Every row comes from one small tree of marks. The marks that hang from a mark follow it in brackets, in the order of their numbers. Every link used is in the known rows. Which tree was each row made from?
Known rows:
j_309(j_553(j_257 j_373(j_624) j_728)): [ 0.14 -1.59 -1.71 -1.10 -0.98 -1.13 -0.06  0.05  0.80 -0.38 -0.84 -0.07
 -0.19 -0.35  0.47  5.91 -2.77  2.48  0.07 -0.58 -3.80  0.04 -0.93  2.94]
j_130(j_373(j_553) j_728(j_624)): [-0.69  0.11  3.27  1.57 -1.82 -0.38 -0.09 -3.82  0.12 -1.28  2.29  0.00
 -0.93 -1.27 -0.17 -3.94 -1.07 -2.63  2.56  0.42 -2.28 -0.54 -1.92  0.60]
j_624(j_373(j_553(j_257 j_728))): [-0.48 -1.27  1.02 -1.58  1.35 -1.12 -1.01  3.53 -0.16 -0.43 -0.79  1.08
  0.38  0.43  0.98  2.75  0.54 -0.60  2.46 -0.34  1.84  0.71 -0.66 -0.71]
j_257(j_553(j_309 j_373(j_130) j_728)): [-0.25  1.29 -1.55 -1.16  0.54  0.86 -3.58  0.50 -0.92  1.33 -2.01  1.53
 -0.75 -0.08 -0.03  3.63  2.14  0.47 -3.74  1.55  2.67 -0.44  1.41 -2.21]
j_257(j_553(j_309 j_373(j_130))): [-0.13  0.19 -2.71 -0.57  1.18  0.76 -1.95  0.14 -0.96  1.54 -1.43  1.38
 -0.11 -0.17  0.17  1.31  1.63  0.45 -3.64  1.14  2.50  0.63  1.21 -2.16]
j_373(j_130 j_553): [ 0.68 -3.72 -0.99  0.64  3.35  0.72 -1.26  0.88 -0.82  0.20  0.96 -1.21
  0.18  0.34 -0.03 -1.09  2.84  0.54 -0.36  0.96  1.93  0.57 -0.12  0.01]
j_728(j_553): [-0.27 -1.23  0.42  0.59  0.49  0.04  1.49  2.07  0.10 -0.38  1.15 -2.73
  1.34  0.07 -0.87 -3.44  1.47 -0.43  1.07  0.08  2.15  0.24 -0.13  1.24]
j_624(j_373(j_553(j_728(j_130)))): [-1.26 -0.25  2.48 -1.10  0.36  0.50 -0.72  3.03 -0.78 -0.59  0.97 -0.03
  0.23  0.78 -0.05  0.55  3.01 -2.22  2.02 -0.33  3.15 -0.46  0.86 -1.67]
j_624(j_373(j_553(j_309))): [-1.46 -0.24  0.44 -0.14  0.56 -0.15  0.15 -0.22 -0.31  0.70  0.43  2.20
  0.45 -0.54  0.16 -0.65  1.87 -0.09 -0.22  1.52  5.26  1.17  0.19 -1.70]
j_553(j_257 j_309 j_373(j_624) j_728): [ 0.29  2.12 -1.64 -0.92 -1.23 -0.36 -1.19 -3.28  1.02  0.70 -1.63  1.68
 -0.04 -0.84 -0.24  4.40 -3.37  2.37 -3.33  0.22 -1.19  0.19 -0.64 -0.61]
j_624(j_373(j_553(j_257 j_309 j_728))): [-0.67  1.13  1.00 -1.13  0.01 -0.92 -0.49  1.44  0.09  0.44 -1.10  3.10
  0.06  0.06  1.02  3.29  0.03  0.41  0.22  0.68  2.93  0.85  1.06 -0.28]
j_728(j_130(j_373)): [-0.56  0.05  0.44  0.86 -1.51 -0.25  1.17  3.41 -0.44 -1.19  0.88 -1.70
 -0.06 -0.52 -0.93 -4.06  0.89 -3.80  1.67 -1.95  1.97  0.16  0.35 -2.94]
j_309(j_553(j_373 j_728(j_624))): [-0.58 -1.80  1.74 -0.39 -1.47 -0.79  0.04 -2.22  0.86 -0.52  0.69 -1.04
 -1.52  0.56 -0.82  4.09 -2.25  1.61  1.93  0.49 -1.29 -1.00 -0.67  1.90]
j_373(j_553(j_257 j_728) j_624): [ 0.61 -1.09 -1.28 -0.25  1.50 -0.22 -0.47 -1.06  0.41 -0.30 -0.43 -0.06
 -0.06 -0.02  0.82  1.75 -0.03  1.98 -0.90 -0.12 -2.88  0.33 -1.04  1.87]
j_728(j_624(j_373)): [-0.78 -0.91  1.93  0.37  0.15 -0.14  0.61 -0.63  0.28 -0.19  0.70 -0.54
  0.42  0.25 -0.66 -1.72 -0.08 -1.34  2.69 -0.31  2.51 -0.24 -2.18 -3.55]
j_373(j_553 j_624): [-0.14 -2.62 -1.75  0.73  2.03  0.52  0.24 -2.47  0.09 -0.10  1.13 -0.87
  0.31 -0.56  0.16 -1.93  1.78  1.30 -1.04  0.78 -0.46  0.59 -1.93  0.61]
j_257(j_553(j_373)): [-0.80 -1.81 -3.13 -1.28  1.07 -0.38 -1.01  2.31 -0.41  0.17 -1.40 -0.39
  0.00 -0.47 -0.47 -0.07  0.55 -0.95 -0.54 -0.03  1.43  0.93 -1.25 -3.61]
j_373(j_130 j_553(j_257) j_624): [ 1.88 -3.04 -2.95  0.44  3.26  0.55 -0.39 -0.63 -0.31  0.26  0.36 -0.14
  0.87  0.34  1.32 -0.26  0.35  2.05 -1.73 -0.19 -3.10  0.77 -0.72  2.47]
j_373(j_130 j_553(j_257 j_309 j_728)): [ 1.33  0.52 -0.53  0.02  1.64 -0.02 -1.51  0.87 -0.37  0.88 -0.99  1.59
 -0.58  0.56  0.98  2.99  0.75  2.40 -2.03  1.26  0.84  0.45  2.41  2.22]
j_728(j_130 j_553): [-0.12  0.09  0.82  0.51 -0.26  0.74  2.96  3.67 -0.20 -0.59  1.63 -2.90
  1.41  0.71 -1.01 -4.90  1.72 -1.32  1.45 -1.03  1.17 -0.26  1.83  1.50]
j_373(j_130 j_553 j_624): [ 0.71 -3.18 -2.08  0.88  3.21  1.53 -1.24 -2.13 -0.56  0.40  1.56 -1.07
  0.68 -0.02  0.53 -1.31  2.87  1.62 -2.08  0.92 -0.66  0.07 -1.20  1.08]
j_130(j_373 j_728(j_553(j_257) j_624)): [ 0.36  1.94  3.29  1.27 -3.44 -0.85  2.24 -0.59  0.63 -1.36  1.48 -0.64
  0.77 -0.71  0.27 -4.76 -3.50 -2.90  3.85 -1.48 -5.06 -0.71 -0.86  3.46]
j_257(j_553(j_309 j_728(j_130))): [-0.78  3.73 -0.21 -0.04 -0.67  0.80  0.70  2.88 -0.78  0.45 -1.88  0.58
 -0.82  0.11 -0.23 -0.57  4.04 -0.70 -1.75  0.24  1.77 -0.52  3.58 -2.09]

Which tree is each row?
[ 0.52 -1.69 -2.38  0.42  0.18 -1.08  0.69 -0.72  0.23 -0.75  0.67  0.66
  0.06 -0.75  1.26 -1.99 -1.35 -0.71  0.29 -1.36 -3.02  1.30 -1.82  1.29]	j_130(j_373(j_553(j_257) j_624))
[ 0.56 -1.63 -1.30 -1.25 -0.18 -1.09  1.36  2.42  0.69 -0.25 -0.03 -1.05
  1.42  0.26 -0.38 -0.30 -3.52  0.04  1.08 -1.17 -0.32  1.10 -0.47  1.99]	j_728(j_553(j_257 j_373))
[-1.06 -2.34  0.48 -0.91 -0.83 -0.99 -1.11  1.72  0.23 -0.58 -0.10 -1.30
 -0.75 -0.32 -0.91  5.27 -0.49  0.73  1.24  0.59  1.46 -0.24 -0.26  0.70]	j_309(j_553(j_373 j_728))
[-0.16  1.86  2.93  0.86 -3.02  0.00  0.54 -0.35  0.16 -1.35  1.10 -1.41
 -1.59  0.49 -1.03 -2.46 -0.13 -3.21  1.95 -1.78 -0.38 -1.54  0.21 -1.66]	j_553(j_728(j_130(j_373) j_624))
[ 0.85  0.33 -0.82 -0.29  0.61  0.37  0.91  0.37  0.11 -0.49  0.14 -0.27
  0.23  0.69  0.74  0.33  0.14  0.93 -0.47 -1.24 -3.89 -0.12  0.93  2.73]	j_373(j_553(j_257 j_728(j_130)) j_624)
[ 0.13  1.62  2.70  0.81 -0.83  0.73  0.88 -0.55  0.31 -0.70  0.62 -2.19
 -1.08  1.11 -1.36 -1.35  0.45 -0.60  1.77 -0.85 -0.27 -1.52  0.80 -1.12]	j_553(j_728(j_130 j_624))
[ 1.10 -3.82 -2.20 -0.53  1.14 -1.05 -0.02  3.61 -0.27  0.10 -0.48 -0.47
  0.46  0.41  0.59  4.15 -2.25  1.67  1.09 -0.69 -1.43  1.01  0.53  2.20]	j_309(j_553(j_257 j_373(j_130)))
[-0.50 -0.02 -0.17 -1.20 -0.30 -0.14 -1.30 -1.51  0.14  0.02 -1.07 -0.20
 -1.58  0.65 -0.49  1.45 -0.52 -0.35 -0.19  0.13 -0.66 -0.79 -1.26 -2.17]	j_257(j_553(j_373 j_728(j_624)))
[ 1.00 -1.80  1.62  0.67  2.00  1.00 -1.80 -2.51 -0.17  0.12  1.33 -1.16
 -1.30  1.46  0.06  0.42  1.66  1.16 -0.01  1.05 -0.30 -1.18  0.06  1.70]	j_373(j_130 j_553(j_728(j_624)))
[ 0.36  0.65 -2.27 -0.51 -0.43 -1.27  0.37  0.06  0.77  0.66 -1.43  1.56
  0.24 -0.66 -0.68  2.04 -3.96  1.36 -1.30 -0.01  1.62  1.63  0.15 -1.44]	j_553(j_257 j_309 j_373)
[ 0.15  0.11  0.54  1.59  1.20  2.06 -2.57 -1.89 -0.68 -0.07  0.66 -1.93
  1.58 -1.85 -0.26 -1.02  2.45 -0.12 -0.82  1.09 -2.08 -1.32 -1.93 -1.11]	j_373(j_130(j_728) j_624)
[ 1.59 -0.41 -2.78  0.87  2.19  0.79  0.27 -2.79 -0.13  1.26 -0.13  1.73
  0.46  0.08  1.40  0.08  0.15  3.25 -3.46  0.84 -1.95  0.88  0.99  3.09]	j_373(j_130 j_553(j_257 j_309) j_624)
[ 1.05  4.43  1.88  0.85 -2.09 -0.13  2.55 -0.93  0.84  0.14 -0.83  0.70
 -1.09  1.12 -0.41 -0.02 -2.14  1.24  0.19 -0.84 -1.69 -0.64  2.96  0.66]	j_553(j_257 j_309 j_728(j_130 j_624))
[ 0.03 -0.98 -2.50 -1.27  1.61  1.53 -4.09 -0.81 -0.85  0.65 -1.08 -0.26
 -0.09 -0.07  0.52  2.90  2.42  0.27 -3.78  0.43 -1.33 -1.10 -1.26 -1.96]	j_257(j_553(j_373(j_130 j_624) j_728))
[ 0.06  2.36  1.91  0.06 -1.70 -0.49  3.77 -0.87  0.80  0.66  0.42  1.68
  1.15  0.94  0.52 -2.33 -2.52  0.23  1.60 -0.35  0.10  0.26  0.84  2.49]	j_728(j_553(j_257 j_309) j_624(j_373))
[ 1.15  2.22  0.61  1.10 -1.34 -0.50  4.34 -1.91  1.16  0.47  0.42  0.21
  0.42  0.95 -0.09 -3.19 -3.12  1.89  0.44 -0.02 -1.55  0.39  1.59  4.23]	j_728(j_553(j_257 j_309) j_624)
[ 0.31 -0.38 -1.12 -0.03  0.63  0.51 -2.17 -1.51 -0.22  1.31  0.03  0.49
  0.26 -0.47 -0.98  1.53 -0.40  0.91 -3.07  1.19  4.08  0.44  0.41 -2.30]	j_553(j_309 j_373(j_130))
[ 0.15 -2.95  1.57  0.39  2.15  0.80 -0.73 -1.66 -0.54  0.35  1.75  0.29
  0.16  1.27  0.59 -1.18  1.50 -0.45  1.52  0.54  1.34 -0.26 -0.95 -0.38]	j_728(j_624(j_373(j_130 j_553)))
[-0.58 -2.12 -1.38  0.90  0.10 -0.17 -0.19 -2.22 -0.10 -0.73  1.97 -0.26
 -0.34 -1.14  0.48 -3.16  0.82 -1.27 -0.58 -0.36 -0.46  0.60 -2.49  0.40]	j_130(j_373(j_553 j_624))
[-1.49  2.36  4.21  0.96 -1.39  0.61  0.51 -5.03  0.12  0.33  1.42  2.69
  0.29 -0.99  0.09 -1.54 -0.19 -0.60  1.41  2.05  0.67 -0.51 -0.41 -0.25]	j_130(j_728(j_624(j_373(j_553(j_309)))))
[-0.70  1.15 -0.35 -0.47  0.30  0.63  0.09  5.08 -1.02 -0.47 -1.48 -1.37
 -0.45  0.57 -0.22 -0.76  4.06 -2.01  0.32 -0.56  0.72 -0.65  1.84 -2.76]	j_257(j_553(j_728(j_130)))
[-1.46  3.25  2.05 -0.46 -1.09  0.36 -0.18 -0.93 -0.28  0.74 -1.41  2.48
 -1.21  0.37  0.51  0.74  2.24 -0.75 -0.34  0.85  2.28 -0.78  0.64 -3.03]	j_257(j_553(j_309 j_728(j_624(j_373))))
[ 0.61  1.51 -0.58  0.46 -0.37 -0.74  3.13  1.90  0.57  0.40 -0.35  0.11
  1.09  0.00  0.03 -2.01 -1.26  1.19 -0.37 -0.08  0.95  1.09  2.02  2.87]	j_728(j_553(j_257 j_309))
[ 0.75 -0.48  1.39  0.55 -0.78 -1.46  2.36  1.21  0.84 -0.68 -0.50 -0.99
 -1.41  0.91  0.39  3.11 -2.08  2.19  3.39 -0.63 -3.43 -0.37  0.63  3.71]	j_309(j_553(j_257 j_728(j_624)))
[-0.58  0.23  0.70 -1.15 -0.89  0.25 -1.37  1.45  0.09 -0.61 -0.06 -1.58
 -0.21  0.15 -1.77  1.94 -0.28 -1.19  0.31 -0.65  1.93 -0.70  0.36 -2.91]	j_553(j_373 j_728(j_130))
[-0.69  1.04 -1.89 -1.49 -0.57  1.24 -0.87 -0.02 -0.51 -0.04 -0.89 -0.32
  0.09  0.05 -0.18  1.00  1.59 -1.05 -2.32 -0.74 -2.09 -1.05 -0.04 -2.07]	j_257(j_553(j_373(j_624) j_728(j_130)))
[ 0.11  0.10  2.58  1.01  0.42  1.50 -0.91  1.74 -0.82 -0.31  1.46 -2.66
  2.27 -0.84 -0.44 -2.91  2.52 -1.21  0.88  1.05 -0.24 -1.24  0.20  1.94]	j_373(j_130(j_728(j_553)))
[ 0.10  1.44  0.01 -0.01 -1.48 -1.62 -0.38  0.59  0.24 -0.35 -0.71  2.37
 -1.40 -0.62  0.80  0.98 -1.09 -0.67 -0.44 -0.01  1.06  0.96  1.13  1.26]	j_130(j_373(j_553(j_257 j_309 j_728)))
[-0.96  2.45 -0.47 -0.10  0.06  0.18 -0.75  1.74 -0.48  0.59 -2.33  0.89
 -0.95 -0.58  0.04  1.01  3.56  0.16 -2.32  1.42  2.94 -0.10  1.47 -2.49]	j_257(j_553(j_309 j_728))
[-0.94  0.68 -2.81 -0.65 -0.01 -0.21 -0.40  0.22 -0.25  0.99 -1.63  1.72
 -0.38 -0.86 -0.39  0.40  0.25  0.32 -2.75  1.07  2.69  1.14  0.53 -2.83]	j_257(j_553(j_309 j_373))
[ 0.97  0.40  1.07  0.29 -0.12 -0.95  0.45  0.06  0.99 -0.55 -0.97 -1.04
 -0.99  0.84 -0.34  1.22 -2.25  0.80  2.09 -0.88 -1.70 -0.39 -0.72 -0.28]	j_553(j_257 j_728(j_624))
[ 0.16  0.34 -1.32  0.62 -0.82 -1.74  1.32  0.67  0.17 -0.16  0.00  2.34
 -0.75 -0.70  0.88 -1.27 -1.61 -0.53 -0.23 -0.25  0.89  1.97  0.73  1.19]	j_130(j_373(j_553(j_257 j_309)))
[-0.22  1.71  4.42  0.24 -1.83 -0.17  2.30  0.20  0.40 -0.66  0.88  0.03
  2.22 -0.07  0.41 -2.89 -2.30 -1.77  4.67 -0.72 -3.31 -0.86 -0.93  2.00]	j_130(j_728(j_553(j_257) j_624(j_373)))
[ 1.39 -0.93 -1.84 -1.24  1.01  0.40 -3.47 -0.93  0.12  0.35 -0.87 -0.42
  0.45  0.04  0.23  4.70 -1.91  1.37 -2.20 -0.62 -2.40 -0.49 -1.57 -0.46]	j_553(j_257 j_373(j_130 j_624) j_728)
[ 0.00  0.76  1.61  1.58 -2.33 -0.09  2.22 -0.19  0.17 -1.06  1.74 -1.62
 -1.04  0.31 -0.97 -5.05 -0.80 -3.26  2.49 -2.14 -0.63 -0.49 -0.02 -1.79]	j_728(j_130(j_373) j_624)
[-1.25  1.03  4.60  0.80 -1.05  0.34 -0.41 -1.74  0.10 -0.52  0.94 -0.42
  0.98 -1.20 -0.64 -1.69  0.07 -2.38  3.74  0.42  0.31 -1.17 -2.44 -3.33]	j_130(j_728(j_624(j_373)))
[ 0.10 -2.27 -3.81 -0.78  2.30  1.36 -2.38 -0.94 -0.88  0.86 -0.77 -0.22
  0.64 -0.26  0.50  0.40  1.76  0.32 -3.34  0.15 -1.42 -0.06 -1.65 -1.98]	j_257(j_553(j_373(j_130 j_624)))
[ 0.38  1.03 -1.36 -0.72 -1.34 -0.88  1.94  0.27  0.84  0.63 -0.32  0.91
  1.09 -0.04 -0.41  0.04 -3.68  1.20 -1.00  0.00  0.79  1.24  1.18  2.66]	j_728(j_553(j_257 j_309 j_373))
